Each row was made from one small tree. The marks that hang from a mark follow it in brackets, in the order of their numbers. Every link used is in the known rows. Write each row's tree.
(in the rows, 128 means zero)
Known rows:
j631[j209[j533 j588] j955]: [105 146 153 112 154  92 163  91 128 119 116 176 130 161 159 138  60 137
 150 102 124 144 173  95 169 146 101  89 133  97 133 102 125 135 157 140
 121 180 162 168 116  95]
j180[j209[j93 j402[j955]]]: [110 148 147 126 199 106 166  84 132 114 105  92 131 154 169 133 114 146
 119  91 105 143 138  76 182 126 137 116 172 132 124 129 137 131 160 138
 118 215 167 127 103 123]
j588[j525[j618[j209[j402]]]]: [126 115 152 127 108  97 182  90 145 106  96 158 124 131 164 116 108 163
 105  41 108 140 125 108 190 124  87  93 146 127 108  91 128 131 150 147
 116 205 160 122 122 152]
j970[j180[j209[j25 j588[j525]]]]: [ 85 131 129 119 130  87 189  89  95 102 138  79 108 147 176 112 108 144
 142 115 128 126 114  89 179 125 143  79 150 133 104 132 138 121 143 156
 117 163 148 165 115 131]
j402[j209[j25 j93[j525] j588]]: [ 87 145 111 103 185 101 171  91 143 116  99  59 104 148 175 124  78 127
 169  90 117 112 129  66 169 122 156 112 188 120 125  90 126 120 143 149
 115 182 151 145 100 136]
j955[j631[j209[j25 j93 j533 j588]]]: [ 62 134 127 101 187  92 177  88 125 115  95 115 107 197 170 143  67 128
 142  89 117 122 195  80 172 152 117 108 160 124 141 111 127 147 149 156
 128 196 153 154 111  79]
j955[j631[j209[j25 j533[j95] j588]]]: [ 72 121 122 116 140  93 186  85  94 120  85 149 113 188 171 121  60 141
 134  85 117 128 193  81 172 133 103 101 145 111 126 103 120 137 143 158
 121 179 159 152 118 112]
j618[j209[j402 j533 j588[j525]]]: [121 133 164 119  98  87 185  95 189 104  97 171 115 128 171 124 111 143
 120  44 113 137 123  91 178 133  98  99 146 118 139  65 133 144 155 141
 130 204 155 145 108 108]
j533[j95 j209]: [108 137 101 121 133 101 172  78  96 112 102 161 134 159 145 111  94 143
 127 110 120 148 174  99 187  95  98  99 151 106 109 112 124 118 148 158
 106 171 165 135 111 143]
j533[j95[j483] j209[j25 j93]]: [ 70 137 110 112 166 100 180  58 115 118 105  89 120 169 153 112  78 135
 131 104 121 114 195  95 189 106 101 104 179 126 110 130 138 119 150 172
 108 151 170 132 112 108]
j588[j525[j618[j209[j25]]]]: [ 96 116 138 124 116  94 173  86 103  98 106 114 121 162 170 109  94 157
 135  56 110 126 135 111 191 128  96  78 139 140  96  94 124 116 142 153
 118 176 144 139 132 145]
j588[j525[j618]]: [120 117 130 117 118  98 165  90 120 101 108 137 124 145 158 116 105 147
 114  95 114 146 125 111 183 126 114  81 123 110 116 105 127 124 146 155
 111 200 148 142 123 159]
j483[j209[j402[j955] j533]]: [112 140 163 123 152  93 138  96 125 113  90 144 131 146 161 127  99 143
 128  76 122 148 139  77 179 144 129 106 171 117 130 106 144 125 150 139
 121 222 161 132 109 131]
j93[j209 j525]: [103 160 137 118 150  97 171  86 117 111 111  90 121 147 144 119 108 140
 143  98 128 138 121  96 171 129 118  92 177 110  86 107 132 123 144 143
 114 187 161 132 106 150]
j631[j209[j25 j402 j533 j588] j955]: [ 84 127 160 112 140  93 179  92 124 127  88 140 134 166 178 139  44 145
 143  73 120 136 151  97 175 166  96  99 155 102 129 115 131 131 156 137
 124 163 172 164 119 100]
j533[j95 j209[j402 j588]]: [110 125 112 121 125 101 201  82 127 121  92 160 135 136 163 113  93 140
 105  98 119 145 151  82 181 103 101 106 173  99 129  90 132 128 152 153
 105 191 176 133 104 142]
j525[j588 j618[j209[j25 j93]]]: [ 75 138 137 119 167 101 167  78 113  93 116  77 123 186 171 129  97 151
 125  80 120 120 142  85 199 134 105  88 169 140 126 109 130 129 151 167
 116 209 150 132 135  97]
j209[j25 j93[j525] j402[j955] j533]: [ 75 147 158 108 150 101 159  90 148 112  71  55 107 153 167 138  87 137
 136  61 119 129 115  76 164 153 131 130 177 118 118 115 139 133 155 143
 128 220 163 141 100 117]
j209[j25[j955] j93 j533]: [ 72 168 157 105 167  97 132  90 162  97  89 109 113 191 172 137  82 134
 144  62 116 141 164  95 181 152 128 104 140 121 129 139 128 133 156 145
 132 177 158 154 103  70]
j955[j631[j209[j402]]]: [ 99 122 137 114 153 102 172  91 120 126  86 177 134 169 154 143  78 162
 126  84 114 142 179  99 173 139  97 117 156 112 114 140 121 141 148 142
 117 188 171 118 113 138]
j402[j209[j93 j588] j955[j631]]: [ 90 142 118 108 214 104 158  95 137 118 113 133 116 147 172 130 107 137
 150  98 107 126 173  51 158 106 150 122 176 131 153  87 116 127 151 151
 121 218 149 140 100 134]
j95[j483[j209[j25[j955[j631]] j93]]]: [ 56 161 156 105 221  89 134  77 144 119  99 114 118 189 159 128  86 150
 144  76 124 110 217  90 175 139 129  91 191 144 110 161 139 121 139 158
 129 169 165 123 109  81]
j525[j588 j618]: [102 131 142 116 137 104 159  88 109  99 124 120 135 166 157 127 105 149
 114 122 125 147 115  88 188 130 120  83 149 108 135 120 130 127 151 163
 105 217 153 142 137 134]
j209[j93 j588]: [104 150 120 109 182 102 166  87 166 108 114 116 123 158 168 139 104 126
 134 117 118 133 149  77 167 126 135 102 141 113 152  94 131 139 154 148
 113 195 152 142 100 112]
j588[j525[j618[j209]]]: [121 126 141 125 117  96 169  86 126  99 113 153 120 145 159 113 110 155
 124  63 110 136 141 109 187 116  96  80 132 130 104  85 123 126 147 151
 116 195 147 133 124 146]
j209[j25 j93]: [ 79 145 118 109 178 104 152  83 134 105 100  77 125 184 170 138  84 139
 149 103 116 127 151  94 180 139 126 108 140 125 125 127 130 127 150 151
 117 163 150 138 111 112]
j209[j25]: [ 80 137 133 115 145 104 152  88 109 107 101  99 135 179 170 128  85 148
 165 104 116 133 137  99 178 137 123  99 135 121 114 127 128 117 146 146
 114 148 150 145 121 136]
j209[j25[j955] j533[j95] j588]: [ 81 153 151 118 125  94 162  87 143 105  87 141 118 172 183 111  80 135
 133  67 119 141 155  82 171 131 125  86 130 106 132 105 126 125 151 146
 125 172 162 164 108  99]
j402[j955]: [ 99 147 140 120 153 106 142  88 111 107 115 134 138 153 162 129 108 147
 150 112 113 144 141  85 161 122 133 101 135 115 120 110 127 118 153 139
 112 190 149 142 111 152]
j483[j95 j209]: [122 150 110 118 171  95 136  87 144 113  94 163 130 158 154 122 100 145
 132 109 127 137 159 100 185 131 119  89 165 115 102 126 142 115 132 148
 111 168 155 123 105 165]
j95[j483[j209[j25 j93 j402]]]: [ 81 136 145 112 193  96 159  74 151 125  93  79 125 162 168 130  80 143
 130  83 124 111 163  88 189 147 123 106 195 132 122 139 153 123 145 156
 115 168 167 115 111 109]
j25[j209[j93 j533 j588[j525]] j955]: [116 170 145  97 155  88 145  89 195 100  97 183 103 138 168 133  90 117
 103  54 103 145 169  88 167 123 144  76 139 113 151 107 124 136 158 152
 137 182 152 147  91  81]
j209[j402 j533]: [113 141 167 117 119 102 157  98 163 112  87 148 125 153 161 135  95 147
 130  76 116 152 124  92 183 144 109 116 139 109 138 120 132 143 158 141
 121 192 166 144 111 112]
j95[j483[j209[j25 j533 j588]]]: [ 74 143 165 113 158  85 162  83 131 118 117  96 116 164 169 117  82 126
 160 103 131 112 154  75 181 144 136  81 179 129 137 105 154 121 142 158
 119 168 152 161 122  90]
j483[j95 j209[j533 j588[j525[j618]]]]: [129 121 122 114 131  80 165  94 155 104  98 160 105 134 163 107 107 124
  92  87 129 139 132  95 190 140 120  69 168 111 124  81 150 125 133 161
 117 221 148 148 112 156]
j631[j209[j25 j93 j402] j955]: [ 86 133 129 111 185 103 162  80 123 126  85 119 139 177 170 151  43 155
 134  76 116 132 176 112 181 160  90 111 156 110 112 145 128 128 155 140
 121 155 173 130 113 110]

Write each row's tree:
[ 80 148 157 110 157 104 165  89 150 112  70  67 110 158 171 129  83 148
 109  40 116 134 122  94 176 149 127 104 179 116 101 142 133 131 150 145
 118 212 176 127 103 129]	j209[j25[j955] j93[j525[j618]] j402]
[ 75 146 139 111 159  99 144  85  96 107 103 139 138 191 169 133  59 150
 156  78 112 141 179 109 174 143 122  83 141 109  94 151 122 116 147 134
 117 147 158 141 114 129]	j631[j209[j25[j955]]]
[124 112 126 110 142  97 193  89 174 108  96 112 117 130 177 128 105 131
  78  76 113 140 114  91 178 136 121  98 149 107 148  84 137 142 154 155
 113 234 159 132 106 140]	j209[j93 j402 j588[j525[j618]]]
[105 135 106 120 163 105 174  73 119 115  88 137 133 144 157 123  97 139
  94  87 114 147 170  81 179 104 103 124 177 109 121 107 132 125 159 155
 110 216 174 116  95 142]	j533[j95 j209[j93 j402[j955]]]
[ 98 162 151 107 137  94 169  65 179 111 105  99  99 151 139 126  98 135
 107 104 137 122 142  76 174 120 114 107 169  99 135 123 139 143 153 175
 117 221 168 134 111  81]	j209[j93[j525[j588]] j533[j95[j483]]]
[102 156 140 126 155  97 182  91 110 110 148 111 112 143 165 121 121 143
 148 125 130 136 127  71 177 114 146  90 151 129 120 134 135 135 151 149
 108 181 158 160 109 120]	j970[j180[j209[j588]]]
[103 148 147 108 154  97 180  93 166 109 102  80  89 145 157 128 102 118
 119  85 125 132 119  70 170 136 135 102 162 110 143  82 136 150 153 156
 115 245 158 156 105 104]	j209[j93[j525[j618]] j533 j588]
[118 167 117 107 179  88 137  86 185 112  77 118  93 153 141 130 100 126
 121  85 137 129 155  90 181 142 125 105 186 113 104 120 149 134 135 154
 123 208 160 124  90 125]	j483[j95 j209[j93[j525] j533]]
[ 94 141 151 115 163 105 167  94 130 128  87 177 131 130 172 132  97 150
 118  79  96 136 156  60 149 114 137 103 170 127 145 111 119 128 153 145
 122 189 163 129 106 141]	j25[j209[j402[j955[j631]] j588]]
[ 80 131 144 119 127  95 169  68 104 122  99 127 117 176 159 115  52 142
 143  85 120 122 186  99 183 131  98  94 143 110 107 131 132 128 148 158
 112 149 166 145 124 112]	j631[j209[j25 j533[j95[j483]]]]
[121 150 111 120 180  89 160  82 152 111  93 140 108 161 163 120  92 118
 108  93 129 135 177  69 183 121 125  96 153 107 151  73 140 137 145 160
 117 216 156 136  98  96]	j483[j209[j93 j533[j95] j588]]
[ 60 147 110  94 161  95 169  77 103 100 111  50 119 178 146 132  88 133
 134 123 135 123 134  91 186 130 124 102 211 115 107 133 139 119 147 170
 118 201 158 139 116 104]	j533[j209[j25 j93[j525[j588]]]]
[ 79 136 150 127 142  98 196  92 104 116 122  73 117 148 183 121 102 151
 142 100 126 130 107  72 183 134 139 100 172 136 117 148 142 132 150 148
 111 170 168 156 112 123]	j970[j180[j209[j25 j402 j588]]]
[104 145 162 121 149 102 167  71 178 123  88 127 114 135 162 125  98 141
 100  68 115 133 161  71 169 123 109 126 154 112 144 113 139 141 163 156
 116 216 176 128  99 105]	j209[j93 j402[j955] j533[j95[j483]]]
[ 71 154 151 111 154  99 153  91 136 104 108 120 133 170 185 126  88 139
 155  88 116 137 144  87 164 137 141  80 144 115 124 119 128 118 148 138
 121 159 155 159 110 116]	j209[j25[j955] j588]
[121 142 132 127 140 104 145  92 113 111  95 160 119 139 165 107  89 144
 147  76 110 147 152  69 178  99 127 115 140 110 131  87 114 116 152 148
 115 199 154 148 110 147]	j402[j209[j533[j95]] j955]
[ 74 159 143 103 177  95 138  85 133 101  94 126 115 198 168 142  59 132
 142  58 116 140 192 101 182 158 121  97 145 114 116 144 127 136 155 141
 129 175 160 146 105  78]	j631[j209[j25[j955] j93 j533]]
[125 139 121 121 167  91 175  86 171 118  76 144 112 148 170 123  90 125
  90  69 126 139 160  67 186 131 116 109 168 103 155  79 144 144 149 155
 118 227 169 124  95 102]	j483[j209[j93 j402 j533[j95] j588]]
[ 45 152 126  97 198  94 170  87 127 108 102 122 121 187 166 131  90 134
 139  87 119 128 201  84 173 127 124 100 191 135 125 130 126 127 150 157
 129 184 164 150 101  84]	j533[j209[j25[j955[j631]] j93 j588]]
[ 53 121 141 112 151 102 170  91  76 120  88 116 140 167 162 126  93 158
 140  89 113 133 163  88 174 129 105 120 198 135 104 134 128 114 149 151
 122 188 168 137 117 142]	j533[j209[j25 j402[j955[j631]]]]
[ 98 105 115 116 143  85 175  90  90 104 106  93 124 156 178 105  89 132
 120  94 122 126 130  96 187 138 134  61 166 120 115  83 143 108 132 160
 111 195 142 147 128 157]	j483[j209[j25 j588[j525[j618]]]]
[107 135 183 126 110  98 173  93 145 100 105 145 122 153 160 128 109 159
 106  52 120 145 110  82 202 140  89  99 168 124 139 103 130 146 159 158
 120 237 166 138 135  91]	j525[j588 j618[j209[j402 j533]]]
[ 64 128 106 104 201  97 178  83 112 118 102 106 120 195 173 145  67 136
 142 103 114 117 200  83 167 142 122 105 164 124 129 116 125 137 145 155
 121 179 153 138 110 109]	j955[j631[j209[j25 j93 j588]]]
[ 91 131 124 111 169  97 176  90 113 121 113 170 128 172 159 138  84 144
 142 112 116 133 189  84 161 127 116  97 151 112 128 109 121 137 146 146
 116 187 156 141 113 131]	j955[j631[j209[j588]]]
[ 94 101 135 120 121  92 214  90 105 107 102  68 129 139 186 103  96 136
  93  65 117 137  91 100 188 150 111  76 183 116 113  82 143 121 144 154
 116 201 159 143 123 162]	j93[j209[j25 j402 j588[j525[j618]]]]
[ 87 136 157 121 121  93 156  88 117  93 101 135 122 163 173 108  96 161
 130  32 107 134 150 115 185 129 103  68 140 137  88 109 122 114 145 145
 125 173 151 140 124 131]	j588[j525[j618[j209[j25[j955]]]]]
[118 145 106 117 174  91 155  88 153 115 103 156 128 146 165 121 104 133
 129 117 130 131 155  86 176 129 130  82 173 111 120 102 147 117 133 147
 110 178 153 132 102 160]	j483[j95 j209[j588]]
[ 77 124 156 116 135  99 157  90  93 114  87 118 132 169 175 135  63 144
 140  66 109 141 146  90 174 158 115 110 158 111 113 125 133 127 155 135
 120 191 161 144 118 133]	j631[j209[j25 j402[j955] j533]]
[ 85 132 130 115 174 102 150  87  81 118 110 164 135 172 153 138  87 155
 146 106 111 139 195  89 157 126 116 105 147 118 107 124 118 126 148 142
 117 197 154 132 115 151]	j402[j955[j631[j209]]]
[ 93 139 154 135 111  97 185  87  98 114  94  98 104 158 171 110  92 158
 121  68 127 140 122  83 200 128 110 114 151 131 105 157 135 136 151 156
 116 173 176 151 114 109]	j970[j180[j209[j25 j402 j533[j95]]]]
[ 97 160 139 113 145  95 170  83 113 102 124  83 128 153 142 122 112 143
 127 118 139 140 102  91 175 134 119  82 196 101  99 113 136 122 145 155
 116 211 158 133 119 134]	j93[j209 j525[j588]]
[114 166 129 130 158  96 170  80 127 106 116 113  89 159 153 118 108 140
 116  90 130 143 161  77 195 110 118 114 135 129 122 142 131 149 155 164
 115 200 167 145 101  85]	j970[j180[j209[j93 j533[j95]]]]
